Each row was made from one small tree. The marks that hang from a mark follow it in brackets, in the order of their numbers. Every link used is in the known rows. Write each row's tree.
Known rows
j_205(j_970): [ -3.5  10.3  -8.4  -2.0  12.5  -7.5  -4.6 -18.9  25.2  -3.0  -9.5  -2.7
  -4.4  17.2   1.4 -16.8 -12.7  -0.7 -13.1 -22.5  -7.2  -2.8  -1.5   6.4]
j_117(j_949): [  5.7  -6.9  -1.1   1.2  31.4  -1.4   0.2 -15.4 -12.7  -5.3  -8.3  -5.0
 -16.6   0.5  -0.7 -14.3 -15.3   5.4 -15.2 -15.9  -5.9   4.2  -9.8   7.6]
j_936(j_205): [  1.1   2.6   1.3 -14.7  11.6  -5.0 -15.3 -13.0  36.8  -6.5 -11.7  -4.8
 -11.6  17.3   3.1 -16.5 -14.2   8.8 -20.4 -14.2  -4.6  11.5   0.1  11.2]
j_936(j_205(j_417(j_206) j_970(j_686))): [ -4.9  16.2 -14.5  -9.9  -3.3  -9.0 -13.0  -8.1  48.9 -20.4 -10.9   0.5
   1.2  22.5   1.7 -18.8 -14.8   7.2  -8.7 -31.3  -4.3  -9.1   1.7   8.0]
j_949(j_117 j_936(j_205(j_970(j_480(j_281(j_206)))))): [ -0.6   9.2   2.3  -4.1  14.6  -4.8  -7.9 -10.3  59.0  -7.5  -9.0  -9.9
  -2.0  18.0  -8.9 -19.7 -13.9  15.1 -18.7 -13.9   5.4   0.6  -0.4  13.5]
j_417(j_206(j_970(j_686))): [ -2.5   8.8  -5.8 -25.6  -8.8  -1.4 -10.7   5.1  34.8  -6.0  -9.5  -9.1
  -9.3  -1.0  27.3 -18.4 -13.9  -5.7 -11.8  -9.8 -16.1   1.1  -3.5   8.4]
j_480(j_281(j_206(j_970(j_205 j_686)))): [  2.1  -0.3 -13.8  -6.7  18.0   1.2 -17.2  -1.1   5.8  -0.6  -2.3  -7.4
 -12.2   5.9  14.5 -20.8 -19.2  -2.7 -10.5  -6.6  -5.7   1.8  -6.9   6.6]
j_417(j_206(j_970(j_205 j_480(j_281)))): [  0.6   6.2  -5.7 -15.7   4.3   0.7 -12.8   0.8  29.6  -6.2 -10.0  -8.9
  -8.7   4.9  24.1 -18.9 -12.9  -0.6 -12.5  -1.6 -15.9   0.8  -3.9   4.6]
j_205(j_970(j_686)): [ -0.7  14.8 -11.6  -6.0   0.5  -9.9  -3.6 -17.1  14.3  -5.5  -5.5  -1.3
  -4.9   8.2  -0.5 -16.8 -12.1   1.3 -13.8 -29.9  -6.5  -9.1  -1.3   6.9]
j_281(j_206 j_480(j_970)): [  3.3  17.6  -8.6  -7.6  11.9  -2.1  -1.2  -7.3  24.8   0.3  -7.8 -11.8
  -1.6  17.7  13.4 -16.7 -19.9  -4.5 -19.0  -9.8  -8.1   5.6 -12.3   3.7]
j_686(j_970(j_205(j_417(j_206)))): [  4.2   4.3  -9.9  -7.4  10.2  -7.2 -14.7  -5.5   7.5  -4.5  -8.0  -6.8
  -8.3  19.4   9.1 -16.2 -13.2  10.5  -6.8 -15.6 -19.1  -2.6  -6.4   7.4]
j_117(j_949(j_936(j_205(j_417(j_206))))): [  7.4  -2.4  -1.3  -0.3  26.2  -2.4  -9.1  -5.4   4.3 -12.5  -9.3  -7.9
 -15.6   2.9  -1.6 -16.8 -16.6   9.8 -15.3 -17.6  -4.7  -1.3  -6.8  10.5]
j_970(j_480 j_686(j_936(j_205))): [ 15.7   7.7  -3.2  -9.8  -4.9  -6.8  -3.6 -12.5  -0.6  -4.7  -7.8 -11.2
  -8.5  -9.1   2.2 -18.2 -11.4   7.6 -37.1 -19.4  -4.8  -9.3   0.0   6.2]
j_206(j_417 j_970(j_205 j_480 j_686(j_936))): [ 11.5  -0.8  -5.7  -6.3  13.4  -4.7 -16.4  -0.8  -3.6 -14.2  -2.2  -4.4
 -18.0  -4.4   6.6 -16.3 -10.0   3.9 -23.5  -7.6 -19.5  -2.2 -10.2   4.6]
j_281(j_206(j_417 j_970(j_205 j_480 j_686(j_936)))): [  7.8   3.1  -9.0 -12.8  13.9   3.4 -14.3   9.9  19.2  -6.1  -5.3  -8.2
 -10.9   5.7  19.6 -19.3 -20.2   0.4 -15.0 -14.4 -16.8   1.7  -8.8   5.8]
j_117(j_949(j_936)): [ 10.4  -5.7   1.7   2.0  32.1  -2.4  -4.9 -10.0 -15.8  -4.1  -6.5  -9.4
 -19.8  -5.3  -2.6 -15.3 -15.5   6.5 -18.8 -13.4  -6.1   0.9  -9.2  10.4]
j_686(j_936): [  9.9  -4.9  -4.4  -1.4  17.5  -5.8  -9.9 -12.0   6.6  -0.8 -13.9 -16.8
 -13.9   7.4   9.5 -20.6 -14.1   0.0 -31.0  -6.8  -9.1  -3.6   0.1   7.3]
j_117(j_949(j_936(j_205(j_417 j_970)))): [  7.0  -1.0  -2.3   6.7  31.8  -4.8  -7.4 -12.5  -0.9 -12.1  -8.4  -4.4
 -15.5   7.3 -10.8 -16.2 -15.5  10.7 -15.6 -23.8  -2.2  -3.2  -6.5   9.7]
j_417(j_206(j_970(j_480(j_281)))): [ -3.0   5.3  -4.0 -19.3  -0.8   2.0  -9.4   2.2  35.4  -2.8 -11.1 -10.9
  -6.5   0.3  27.0 -18.7 -13.4  -7.8 -15.1  -1.2 -13.1   4.5  -4.6   5.7]
j_970(j_480(j_281(j_206)) j_686): [  9.1   8.4 -10.7 -12.0  -3.0  -0.7  -3.0  -4.4  -7.4   1.2   0.2  -9.4
  -3.0 -17.2  11.7 -17.9 -16.5  -1.7 -22.6 -12.3  -3.4  -6.3  -7.4   5.5]
j_206(j_417 j_970(j_205 j_480(j_281) j_686(j_936))): [ 10.6  -3.9  -8.8  -2.1  14.8  -4.0 -19.0  -1.7  -8.4 -13.8  -0.5  -4.7
 -18.7  -5.1   5.0 -17.8  -9.9   2.7 -23.3  -3.5 -15.1  -2.4 -10.7   3.9]
j_970(j_205 j_480): [ 14.0   6.3  -3.0  -2.7  22.4  -4.5  -7.3 -15.0  -6.0  -4.9  -5.3  -5.9
  -8.3   1.9   4.8 -14.9 -11.8  12.8 -19.8  -4.8 -16.5  -5.3  -5.6   3.5]
j_417(j_206(j_970(j_205 j_480(j_281) j_686(j_936)))): [  5.3   7.4  -8.4 -14.9  -3.2  -1.5 -12.7   1.4  20.1  -8.2  -9.2 -10.5
 -10.5   0.3  22.0 -20.6 -12.3   1.5 -17.7  -7.1 -14.5  -6.7  -1.8   4.3]
j_281(j_206(j_970)): [ -1.0   3.9  -5.7 -17.2  18.5   4.5 -10.4   5.7  32.4   3.3  -8.8  -8.7
  -9.1  11.0  24.3 -18.7 -22.0  -7.6  -9.9 -13.3 -13.7   9.5  -7.0   8.3]
j_949(j_936): [  8.9   2.8   0.9 -10.4  15.8  -5.8 -15.7  -2.1   8.0   1.6  -5.2 -15.3
 -14.1  -6.3   9.3 -17.2 -14.9  -0.6 -22.5  -2.2 -12.1  -0.4  -4.8  13.1]
j_281(j_206(j_417 j_970(j_205 j_686)) j_480): [  9.2  12.1  -7.6  -9.1  13.7   0.0 -12.1   6.1  14.2 -11.8  -3.1  -5.3
 -10.9   5.0  17.2 -14.2 -18.7  -6.2 -14.7  -9.7 -20.0   2.1 -19.6   1.2]

Which tree is each row?
[ -1.0  16.3 -24.8   8.0   6.1 -10.5  -1.4 -13.7   0.8 -15.4  -1.1   0.3
   8.9   0.6  -3.5 -17.6 -13.6  -4.6  -9.5 -25.5  -4.5 -25.2  -7.3   1.9]
j_205(j_417 j_970(j_480(j_281) j_686))
[ 16.3  14.2 -16.3  -2.0   9.4 -10.1  -6.3  -8.4 -23.8 -16.9   2.2  -2.2
  -2.0 -11.1   1.5 -15.2 -13.0  12.1 -14.1 -15.7 -17.5 -24.5  -8.5   3.2]
j_970(j_205(j_417) j_480 j_686)
[  3.8  -1.6 -18.6  -0.2  21.1  -0.3 -18.1   0.2   2.5  -5.0  -3.6  -9.2
 -10.1   7.7  13.3 -22.6 -19.9  -3.6 -11.9  -7.3  -5.8  -5.9  -6.5   5.3]
j_480(j_281(j_206(j_970(j_205(j_417) j_686(j_936)))))
[ -4.0   6.2  -7.7 -14.1   8.3  -4.6 -17.2  -2.1  48.8 -16.9 -12.3  -3.7
  -4.1  18.7  10.8 -18.0 -15.9   3.0 -10.8 -14.4  -9.1   2.1  -2.0   9.3]
j_936(j_205(j_417(j_206(j_970))))
[  8.7   6.1 -17.0   4.0  19.6  -3.7 -12.2  -6.5  -2.6 -14.6  -3.6  -6.6
   0.3   2.1   9.8 -18.5 -14.3   7.0 -10.5   0.9 -13.5 -16.5  -7.7   0.8]
j_970(j_205(j_417(j_206)) j_480(j_281))
[ 10.2   3.9  -0.9  -6.6  11.7  -5.4  -8.3 -13.7  -4.3   4.5  -7.3  -7.2
 -10.6  12.1   3.3 -14.1 -10.1  13.5 -18.6 -14.5 -16.4   3.4  -6.3   6.1]
j_686(j_970(j_205 j_480))
[  7.9  -1.7   1.8   3.7  29.8  -3.8  -7.1 -14.5   0.5  -8.1  -9.1  -5.2
 -18.9   7.2 -10.4 -16.1 -14.5  12.4 -18.8 -23.6  -1.2   1.6  -4.9  10.4]
j_117(j_949(j_936(j_205(j_970))))
[  8.9  -4.1  -0.6   3.5  32.6  -3.7  -8.6  -9.5  -5.3 -11.2  -7.7  -6.5
 -17.2   2.1  -7.1 -15.9 -16.2  10.2 -17.1 -17.9  -3.7  -0.6  -7.9  10.7]
j_117(j_949(j_936(j_205(j_417))))
[ 22.3   4.4 -13.0   4.8   9.1  -8.0 -11.0 -15.2 -32.7  -8.3  -1.4  -9.8
 -12.9  -8.1  -1.7 -20.3 -10.6  15.2 -30.2 -10.3  -7.4 -20.6  -2.0   2.0]
j_970(j_205 j_480(j_281) j_686(j_936))
[  8.3   6.2 -10.8 -12.5  -3.3  -0.2  -5.1  -1.4  -5.1  -1.4   1.1  -9.2
  -3.4 -17.6  12.2 -17.6 -16.6  -2.5 -22.1 -10.4  -4.4  -4.1  -9.4   5.7]
j_970(j_480(j_281(j_206(j_417))) j_686)
[  6.0  19.1 -14.5  -1.1  19.1  -4.4  -4.8  -6.7  17.5  -7.4  -6.1  -9.1
  -0.4  22.2  10.2 -17.0 -20.3   0.9 -13.2 -10.4 -11.7  -3.0 -13.2   2.0]
j_281(j_206 j_480(j_970(j_205(j_417))))
[  3.9   7.2 -10.0  -9.9  24.3   3.6 -10.2   5.4  22.2  -3.0  -6.8  -6.4
  -4.9  10.9  20.5 -18.4 -21.6  -2.0  -7.9 -13.1 -17.1  -0.3  -8.5   4.9]
j_281(j_206(j_970(j_205(j_417) j_480)))
[ 15.1   0.8  -9.1   4.1  10.8  -6.9 -10.9  -8.9  -2.4  -3.2 -14.0 -15.1
  -8.4  18.2   5.9 -20.1 -11.2  12.9 -25.9 -15.8 -16.0 -12.3  -1.6   3.0]
j_686(j_936 j_970(j_205(j_417(j_206)) j_480))
[ 18.3   8.4 -22.7   5.6   4.1  -8.2 -12.1  -5.3 -22.1 -18.6  -2.1 -10.0
  -3.5  -7.0   5.5 -21.9 -13.2  11.1 -21.0 -10.2 -10.7 -31.4  -3.5   0.4]
j_970(j_205(j_417(j_206)) j_480(j_281) j_686(j_936))
[ -2.6   8.5  -9.4 -16.0   2.5  -5.8 -16.7  -1.2  43.5 -18.2 -10.2  -2.9
  -4.5  14.2   9.9 -18.1 -15.6   3.8 -11.2 -18.0  -8.7  -1.3  -1.9   9.6]
j_936(j_205(j_417(j_206(j_970(j_686)))))
[ -2.7  -0.7  -6.1 -18.1  17.7   5.7 -14.9  11.9  37.5  -1.9  -7.0  -8.1
  -9.7  10.1  25.3 -18.0 -22.2  -9.0  -8.6  -9.3 -15.8  13.9 -11.0   8.8]
j_281(j_206(j_417 j_970))
[  7.4  20.7 -13.5  -2.5   3.9 -12.8  -4.1 -15.1   1.6 -14.3  -3.4  -7.1
  -3.8   8.7   2.8 -14.9 -11.5   3.8 -18.4  -7.6 -12.5 -10.1 -11.9   2.4]
j_281(j_480(j_970(j_205(j_417(j_206)) j_686)))
[ -4.0  11.7  -2.2  -5.3  10.9  -9.0  -9.2  -6.8  66.4 -17.2 -10.3  -8.8
   1.3  19.7  -6.4 -19.2 -13.3  13.6 -12.0 -14.7  -0.4  -6.6  -0.7  14.2]
j_949(j_117 j_936(j_205(j_417(j_206) j_970)))
[ -2.4   6.8   1.2 -10.4  13.7  -7.0 -11.9  -1.3  61.0 -16.1  -9.1 -10.5
  -3.4  12.7  -0.8 -18.6 -13.5  11.1 -13.7  -6.4  -3.7  -1.6  -3.4  15.2]
j_949(j_117 j_936(j_205(j_417(j_206(j_970)))))
[  8.8  13.5  -4.9  -5.5  22.5   0.7  -8.2  -1.2  16.4  -4.8  -7.7  -6.9
  -9.9  12.3  17.5 -14.9 -18.9  -6.1 -15.5  -8.7 -18.5   2.0 -15.8   0.3]
j_281(j_206(j_970(j_205)) j_480)
[  4.4   2.7 -11.9   5.1  10.7  -6.5 -13.0 -12.9  31.9 -12.6 -16.8 -11.3
  -4.5  22.5   1.9 -23.2 -13.8   4.9 -27.2 -17.9  -1.1 -10.9   4.3   4.4]
j_686(j_936(j_205(j_417(j_206) j_970(j_480(j_281)))))
[  6.2  17.4  -6.9  -5.4   3.2 -11.9  -0.2 -19.7  -0.5  -5.5  -3.7  -8.4
  -6.7   3.3   0.6 -13.6 -10.6  -1.3 -26.0  -7.4  -7.8  -0.8 -12.3   4.3]
j_281(j_480(j_970(j_686)))
[  8.8   9.5 -10.5  -5.7  15.9  -6.9  -9.4  -5.7 -10.1 -12.3  -0.5  -0.3
 -10.1  -5.9   5.7 -15.1 -11.3   2.5 -13.9 -13.1 -19.2 -11.6  -9.6   4.0]
j_206(j_970(j_205(j_417) j_480 j_686))
[ -2.4   7.4  -1.9 -22.1  -1.8   1.5  -7.4   2.9  39.5  -3.1 -12.2 -10.6
  -6.1   0.7  28.1 -17.7 -13.5  -6.9 -15.2  -4.0 -16.2   4.6  -4.3   6.2]
j_417(j_206(j_970(j_480)))
[  5.9  10.3 -12.3 -12.5  15.8   1.8  -9.6   6.6  14.6  -4.8  -3.9  -5.4
  -5.3   4.6  19.2 -18.4 -21.2  -0.7  -8.4 -18.2 -16.7  -4.8  -8.4   5.3]
j_281(j_206(j_970(j_205(j_417) j_480 j_686)))
[  9.3   0.6   0.3   1.8  23.8  -5.0  -6.7 -13.7  -4.6  -9.2  -7.2  -4.5
 -19.2   2.9 -11.4 -16.1 -14.2  13.3 -19.2 -27.1  -0.8  -1.5  -4.8  10.6]
j_117(j_949(j_936(j_205(j_970(j_686)))))
[ 11.5   1.5  -9.5   0.4  24.3   0.9 -13.5  -6.6  -2.3  -4.9  -2.8  -7.3
  -7.1   4.6   8.8 -18.0 -16.3   9.5 -15.8  -0.9 -11.1  -2.5  -8.2   2.6]
j_970(j_205 j_480(j_281(j_206(j_417))))
[ -4.7  10.5 -11.3  -2.0  14.3  -9.1 -13.1 -15.0  42.9 -16.9 -11.2   1.3
  -0.7  27.6  -4.8 -17.5 -14.7   6.6 -10.8 -26.7  -3.6  -3.6  -0.1   7.9]
j_936(j_205(j_417 j_970))
